What can hang from each mark
ragov: megol
letog: dobon fuvug
reti: gulin tezo
dobon: gulin letog ragov
megol: ragov
gulin: dobon fuvug reti
fuvug: gulin

Known rows, with every way that one mark hangs from another
[gulin [dobon letog [ragov megol]] fuvug [reti tezo]]: [-2.711, -5.332,  1.995, -3.376,  4.834, -4.712, -2.745, -0.983,  0.219,
 -1.547, -0.091, -2.626,  3.583,  0.470, -1.490, -3.488, -0.804, -1.976]
[dobon [gulin fuvug] letog]: [-0.858, -2.485,  1.647,  1.173,  2.968, -3.484, -1.830,  0.476, -1.072,
 -1.235, -0.312, -2.047, -0.076,  1.949, -1.683, -1.198,  1.139, -2.077]
[fuvug [gulin [dobon letog ragov] [reti tezo]]]: [-0.660, -2.564,  2.767, -3.569,  1.634, -3.954,  1.586, -0.184, -1.337,
 -1.094, -0.297, -2.185,  2.294, -0.539,  0.356, -1.053, -1.976, -1.203]
[dobon gulin letog ragov]: [ 1.617, -5.145,  0.118,  2.905,  3.487, -4.070,  0.861,  0.971, -3.487,
 -1.083,  0.504, -2.157,  0.258,  1.862, -3.627, -2.181,  0.571, -2.380]
[fuvug [gulin reti]]: [-0.384,  0.579,  1.331, -3.016, -1.708, -1.437,  1.415, -0.572,  0.107,
 -0.583, -0.572, -1.303,  0.841, -1.363,  1.903,  0.799, -1.337, -0.136]
[fuvug gulin]: [-0.097,  0.687,  2.519, -1.298, -0.916, -0.921,  2.301, -0.176, -0.451,
 -0.504, -0.753, -0.603, -0.251, -1.850,  0.873,  1.383, -0.880, -0.163]
[dobon [gulin reti] [ragov megol]]: [ 1.635, -5.194, -1.008,  0.526,  1.682, -3.989,  0.557, -0.648, -0.523,
 -1.127,  0.354, -3.167,  0.841,  0.428, -2.101, -2.538,  0.178, -1.997]
[letog [fuvug [gulin [dobon ragov] reti]]]: [-1.576, -2.696,  0.671, -3.808,  0.354, -2.073,  0.750, -0.299, -3.995,
 -1.633,  1.094, -1.052,  0.800, -1.023,  0.366, -0.206, -1.930, -0.869]
[letog fuvug]: [-1.356, -1.866, -0.236, -0.713,  0.212,  0.525, -0.055,  0.274, -3.008,
 -0.274,  0.721,  1.122, -1.005, -0.723, -1.242,  0.782, -0.476, -0.187]
[reti [gulin [dobon letog ragov] fuvug]]: [-2.059, -1.004,  3.019, -1.165,  4.354, -4.842, -1.303, -0.037, -0.208,
 -1.075, -1.616, -1.832,  1.179,  1.014, -2.437, -2.109,  0.121, -0.812]
[megol ragov]: [ 0.760, -0.155,  0.429, -0.164, -0.953, -0.299,  0.411,  0.092, -4.064,
 -0.249,  0.111,  0.077,  0.409,  1.261, -1.301,  0.879, -1.164,  0.631]
[fuvug [gulin [dobon [ragov megol]] reti]]: [-0.004, -2.083,  1.710, -3.623,  0.347, -3.390,  1.244, -1.013, -0.850,
 -2.053,  0.064, -2.781,  2.530, -1.569,  1.185, -1.491, -1.567, -1.460]
[reti [gulin [dobon [ragov megol]] fuvug] tezo]: [-2.637, -1.712,  4.686, -2.166,  4.547, -4.689,  0.320, -0.764,  2.727,
  0.219, -2.581, -1.303,  0.145, -0.466, -2.971, -1.025, -0.455,  0.264]
[gulin [dobon letog [ragov megol]] fuvug reti]: [-2.110, -4.773,  0.568, -2.932,  4.204, -4.463, -3.679, -1.095, -0.959,
 -2.659,  0.601, -3.181,  4.257,  0.638, -0.859, -4.275, -0.310, -2.684]
[gulin fuvug reti]: [-2.563,  0.080, -0.407, -2.997,  0.575, -1.231, -3.132, -1.279,  1.617,
 -0.404,  0.005, -1.412,  1.329,  0.820,  1.574, -0.779, -0.207,  0.089]
[gulin [dobon ragov] fuvug]: [-2.111, -1.937,  0.635, -1.883,  3.912, -2.741, -2.666, -0.907, -0.831,
 -1.680,  0.949, -2.246,  1.668,  1.505,  0.410, -2.724, -0.230, -0.778]
[gulin dobon]: [-0.396, -0.017,  0.244, -1.960,  1.006, -1.291, -1.480, -0.001, -0.335,
 -1.363,  0.762, -1.210,  1.414,  1.245,  1.502, -1.794, -0.419, -0.603]
[letog [dobon [gulin [reti tezo]] ragov] fuvug]: [-2.019, -5.350, -0.626, -1.208,  2.174, -1.589,  2.695,  0.580, -5.513,
 -1.110,  0.117,  0.309, -1.436, -0.684, -1.886, -0.363, -0.893, -1.666]

Rows
[-0.139, -3.101, -1.253, -0.220,  1.579, -1.964,  2.237,  0.356, -3.320,
 -1.584, -0.224, -1.110, -0.107,  0.178, -0.277, -1.734, -0.137, -1.906] => [letog [dobon [gulin reti] ragov]]
[-2.496, -1.287,  0.799, -1.872,  1.517, -1.604,  0.575, -0.069, -0.612,
 -0.969, -1.292, -0.642, -0.811,  0.134,  0.873, -0.362,  0.019, -1.206] => [letog [dobon [gulin fuvug [reti tezo]]]]
[-1.614, -2.822,  3.867, -1.478,  4.147, -4.397,  1.631,  0.821, -0.901,
  0.293, -1.707, -0.169, -0.157,  0.248, -4.119, -0.748, -1.007, -0.100] => [reti [gulin [dobon [letog fuvug] ragov]] tezo]
[-2.501, -3.322, -0.006, -2.011,  0.783, -0.805,  1.891,  0.624, -4.145,
 -1.059, -0.291,  0.777, -1.805, -0.729, -0.568,  0.459, -0.661, -1.498] => [letog [dobon [gulin [reti tezo]]] fuvug]
[-1.971, -3.340,  0.204, -0.987,  2.928, -2.526,  1.478, -0.125, -1.947,
 -1.054, -0.865, -1.172, -0.464,  0.158, -0.489, -1.239, -0.230, -1.472] => [letog [dobon [gulin fuvug [reti tezo]] ragov]]
[-1.719, -6.664,  0.053, -0.916,  2.353, -1.906,  3.024,  0.212, -5.127,
 -1.564, -0.379,  0.183, -1.085, -2.156, -2.986, -0.708, -0.630, -2.512] => [letog [dobon [gulin [reti tezo]] [ragov megol]] fuvug]
[-0.224, -3.329,  0.037,  1.281,  3.418, -3.581, -0.568, -0.312, -1.050,
 -0.776,  0.436, -2.697, -0.717,  1.985, -1.576, -1.656,  0.568, -0.969] => [dobon [gulin fuvug] ragov]
[-1.519, -4.937, -1.450, -0.932,  1.749, -1.458,  2.168,  0.536, -6.268,
 -1.795,  0.551, -0.046, -1.064, -0.619, -1.542, -0.912, -0.546, -2.158] => [letog [dobon [gulin reti] ragov] fuvug]
[ 0.598, -8.445, -0.378,  0.944,  3.178, -4.583,  0.251,  0.362, -4.693,
 -1.910,  0.742, -2.139,  1.040, -0.120, -4.917, -2.475,  0.088, -3.543] => [dobon [gulin reti] [letog fuvug] [ragov megol]]
[-1.439, -3.879,  4.419, -1.185,  4.262, -4.605,  1.824,  0.472, -0.552,
 -0.024, -2.085, -0.231,  0.293, -0.955, -4.988, -0.980, -0.766, -0.768] => [reti [gulin [dobon [letog fuvug] [ragov megol]]] tezo]
[-2.999,  0.022, -0.254, -4.829,  1.604, -2.460, -4.499, -1.240,  1.381,
 -1.700,  0.848, -2.643,  2.678,  2.100,  3.107, -2.540, -0.589, -0.495] => [gulin dobon fuvug reti]
[-2.033, -3.266,  1.286, -1.059,  5.027, -3.545, -2.834, -0.166, -2.231,
 -2.160,  0.707, -2.192,  2.473,  1.511, -1.113, -3.227,  0.010, -1.916] => [gulin [dobon letog ragov] fuvug]
[-1.344, -0.190,  4.412, -1.798,  2.930, -3.937,  0.940,  0.586,  1.663,
  0.481, -2.450, -0.314,  0.265,  0.606, -2.332, -0.469, -0.523,  0.221] => [reti [gulin [dobon letog]] tezo]
[-3.268,  1.055,  4.654, -3.083,  3.281, -3.754, -0.517, -0.403,  3.484,
  0.577, -2.582, -0.839, -0.390,  0.657, -1.036, -0.060, -0.445,  1.088] => [reti [gulin dobon fuvug] tezo]
[-1.128, -0.790, -0.213, -1.511,  0.877, -3.003, -2.499, -0.753,  1.251,
 -0.766,  0.224, -2.790,  0.001,  2.394,  1.205, -1.085,  0.416, -0.568] => [dobon [gulin fuvug reti]]
[-0.460, -7.246,  1.781,  0.522,  4.628, -5.488, -0.549, -0.421, -0.638,
 -1.074, -0.649, -3.047,  1.318,  0.535, -4.110, -2.627,  0.351, -2.806] => [dobon [gulin fuvug [reti tezo]] letog [ragov megol]]
[-2.168, -3.289,  0.844, -4.195,  1.923, -2.622, -1.700,  0.270, -1.585,
 -0.963,  0.747, -0.797,  2.315,  1.207, -0.060, -1.708, -1.451, -1.067] => [gulin [dobon [letog fuvug]] [reti tezo]]
[ 0.078, -2.005,  2.778, -1.492,  1.830, -3.282,  1.674,  0.143, -2.952,
 -1.970,  0.087, -1.875,  1.735, -0.782, -0.152, -1.167, -1.156, -1.731] => [fuvug [gulin [dobon letog ragov]]]
[-1.919, -1.389,  1.083, -4.361, -0.469, -1.476,  0.153, -0.245, -3.120,
 -1.636,  0.746, -0.701,  0.600, -1.024,  1.168,  0.339, -1.742, -0.671] => [letog [fuvug [gulin dobon reti]]]
